Each row comes from the steps of one path. Every step used is in the known rows, and no mark comes twice. Write the path behind each row, first mark first.
In the rows, 128 means zero.
Known rows
E/N/V/G/M: [ 88 129 148 131  78  81  50 118 115 121  56 151 134 168 122  85 157 147
 123 133 184 113  95 136 124  69 115 107  92 135 126  91]
V/G/M: [122 146 127 128  85  90  79 121 122 147  86 137 130 141 138  97 173 135
 128 124 173 107  93 127 124  60 121 117 107 123 160 102]
Q/C/V/N: [ 89 137 117  76 103 137  92 105 115 115 115 158  91 149 108 109 138 133
 156  94 185 124 124 117 146  79 139 112  84 161 139 116]
N/E/M: [104 133 148 138  76  82  68 114 111 138 119 168 134 174  83 114 190 131
 110 119 159 142  94 113 152  79 126 116  82 147 175 116]
D/B: [124 154 137 139  77 110  99 105 129 139 109 120 118 146 120 128 152  98
 155 119 148 139  94 112 140  77 143 129  84 143 163 129]
E/N: [115 121 136 128 105  89  99 126 127 107  91 134 101 156 101 119 148 139
 153 118 161 137 118 124 128  63 132 121  79 134 138  92]
C/V/N/E/M: [ 69 112 130 103  60  98  62 110 110 139 116 179 120 170  73 111 154 130
 110 104 171 154 105 118 161  68 126  93  93 156 156 133]
C/V/G/M/E: [120 139 132 121  73 108  74 120 116 145  84 137 111 141 150  92 161 124
 109 115 177  90  99 148 142  55 125 114 102 161 155 124]
V/N/E/M: [ 93 124 142 123  66  76  60 106 105 143 114 175 135 169  66 118 176 140
 105 116 155 155 101 101 146  77 117 104  88 141 153 120]
C/Q: [120 124 113 139  88  98 122  96 134 133 106 145 113 157 106 115 160 136
 130 110 142 125  95 123 136  73 112 100 111 116 148 125]
V/N/E/D/B: [ 95 160 171 151  55  76  75 107 101 132 104 149 141 137  85 132 140 115
 119 124 155 158  99 117 136 102 119 107  96 155 128 119]
N/E/M/S: [ 83 151 131 137  66 104  61 111 120 133 121 149 144 167  93 100 192 145
 105 119 169 157  77 112 165  69 105 124  84 146 159 126]
N/V: [108 145 162 143  91 115  79  99 138 121 103 156 130 148 101  92 153 118
 131 138 169 127  96 127 135  83 117 115  90 145 141 129]
V/C/Q: [120 115 115 113  87  92 128  91 122 135 113 160 102 155  96 116 147 118
 112 123 133 119  87 120 113  67 104  86 103 137 125 104]
V/N/E: [113 139 155 126  80  85  79 112 112 129 106 165 124 142  79 104 165 137
 124 117 152 133 114 120 133  75 121 112  93 150 138 132]
M/G/V/N/E/D: [105 168 173 127  57  99  66 140 111 129  92 199 144 103  67  91 138 135
 101 139 176 113 139 165 119  96 123 127  89 135 107 103]
E/M/C: [107 147 121 123 103 104  75 110 116 135 115 163 130 179 112 131 158 132
 116 122 164 134  84 122 116  92 122 121  71 145 170  88]
G/V/N: [118 140 130 114  78 109  72 111 136 128  87 174 119 128 103  93 132 129
 130 115 163 129 131 126 119  70 138 132  86 123 138 118]
N/E/M/G/V: [106 151 150 123  54 105  57 137 114 142 105 198 138 144  77  87 184 125
  96 132 168 109 121 154 144  77 142 144  66 133 160 112]
V/G/M/E: [142 150 142 139  81  86  72 118 109 152  81 131 126 142 143 101 181 132
 104 126 162  91  97 134 123  66 116 124  99 144 151 111]
G/M/E: [143 158 139 141  70  93  77  90 125 139 106 134 117 165 127 110 187 115
 108 112 140 103  88 120 127  84 115 120  86 153 147 105]
N/E/M/G/K: [ 97 139 159 138  42 111  69 129 118 139 120 159 167 173  91 117 192 118
 109 122 166 112 116 148 153  65 122 117  62 137 128 132]
B/D: [128 136 152 118 116  92 101 101 139 137 128 122 109 140 118 109 157 130
 145 105 160 143 127 117 129  59 123 114 112 142 163 119]
M/G/V: [130 162 139 116  79 129  92 135 138 133  99 170 119 109 104  85 151 116
 134 134 168  94 135 159 125  69 146 149  75 121 142 112]
M/E/N: [132 122 153 139 102  84  91 124 114 115  85 128  93 156 107 120 159 141
 133 121 153 118 122 131 127  70 128 128  70 158 129  99]
N/E/M/G/V/C/Q: [ 97 127 127 105  38  92  82 113 101 151 108 216 125 161  65  93 170 122
  60 136 141  97 101 154 127  75 116 107  74 137 130 103]

Write each row's path
[ 83 138 131 110  83 115  58 120 103 122 115 185 122 186 101 109 159 131
 103 109 178 125  89 146 146  90 131 109  66 180 174 112]
N/E/M/C/V
[ 65 125 127  84  75 111  58 103  89 122 122 187 109 184  78 112 170 141
 117  92 188 139 112 113 167  86 134 105  72 174 158 116]
Q/C/V/N/E/M
[ 68 163 157 113  63 115  70 107  86 108 113 162 118 154  97 124 135 117
 133 100 186 145 112 124 163 113 141 106  77 186 131 118]
Q/C/V/N/E/D/B
[ 62 119 138 105  26 127  60 125 117 141 117 172 153 169  84 114 159 119
 109 104 178 123 127 150 158  56 124  96  74 146 105 150]
C/V/N/E/M/G/K
[ 78 133 116 134  81  81  56  97 100 120  47 167 136 197 133  96 148 170
  96 125 172  89  76 157 102  94  95  90  87 134 113  83]
E/N/V/G/M/C/Q
[114 158 156 112  59 105  69 133 112 134  94 196 129 112  71  77 159 132
 112 131 160  95 142 162 126  75 138 136  76 139 124 128]
M/G/V/N/E
[ 78 165 154 125  63 108  62 112  93 117 103 168 128 149 103 128 111 117
 114 111 176 140  95 150 130 116 128  99  82 189 128 115]
M/C/V/N/E/D/B
[117 145 152 124  66  94  56 117 120 120  83 189 127 135  84  83 153 136
 111 112 160 122 130 137 132  76 139 134  78 143 139 129]
G/V/N/E
[115 118 178 124  90  84  73 105 105 111  82 158 100 165  95 101 138 119
 102 150 150 111 101 135 111  80 108 103  56 190  93  96]
M/E/N/V/C
[108 135 162 115  89 110  87  94 128 124 112 171 122 147  95  90 138 100
 115 151 158 126  87 127 116  78 110  99  81 164 119 111]
N/V/C
[104 122 127 112 102 120 101 143 127 136  90 142 111 117 133  92 135 130
 146 125 196 117 118 150 146  40 139 116 112 140 165 133]
C/V/G
[112 164 157 158  74 101  99 111 127 133 110 123 132 136 116 140 134 101
 142 128 163 155  91 115 134  98 129 117  95 137 148 104]
E/D/B
[ 85 126 109 102 103 120  69 140 107 142  93 166 126 155 134 112 133 141
 118 124 203 119  95 147 128  66 133 112  88 154 180 105]
E/M/C/V/G
[108 167 179 168  59  84  82 116 109 125 109 142 139 143 100 129 155 108
 121 126 160 148  92 128 146 103 129 119  90 157 149 115]
N/E/D/B
[ 86 139 140  88  91 121  77 112  98 106 115 177 100 154  90  96 160 139
 136  94 184 121 127 130 159  84 141 111  72 183 141 129]
Q/C/V/N/E
[ 92 124 140 106  75 107  81 113 117 121 110 172 111 145  84  96 145 127
 128 107 168 134 118 137 151  66 131 100  97 163 141 144]
C/V/N/E
[ 70 123 133  92  55 108  72 127 105 152 126 188 125 147  62 103 161 127
 111 123 173 129 118 143 153  68 124  99  94 149 139 131]
C/V/N/E/M/G
[102 147 175 143  78  77  79 115 109 123 105 169 140 132  75 115 145 141
 111 124 164 150 112 124 127  96 106 100 104 147 122 108]
V/N/E/D
[ 64 140 131  71  69 124  70 123  82 136 130 191 112 164  66 105 173 138
 118 108 191 117 124 136 162  87 137 108  70 170 140 116]
Q/C/V/N/E/M/G
[107 130 166 118  66  77  52  82 107 115  84 159 107 191 106  98 158 112
  86 136 142 102  82 128 107  88 101  96  61 185  90  79]
G/M/E/N/V/C
[ 99 138 125  92 118 138  96 140 107 120  93 151  99 128 137  94 148 143
 155 112 211 104 124 145 153  60 148 127  87 161 165 116]
Q/C/V/G
[115 151  97 129  87  91  85 100 108 142  75 156 135 170 147 107 161 157
 104 112 158  84  74 147 102  83 102 101 106 125 151  95]
V/G/M/C/Q
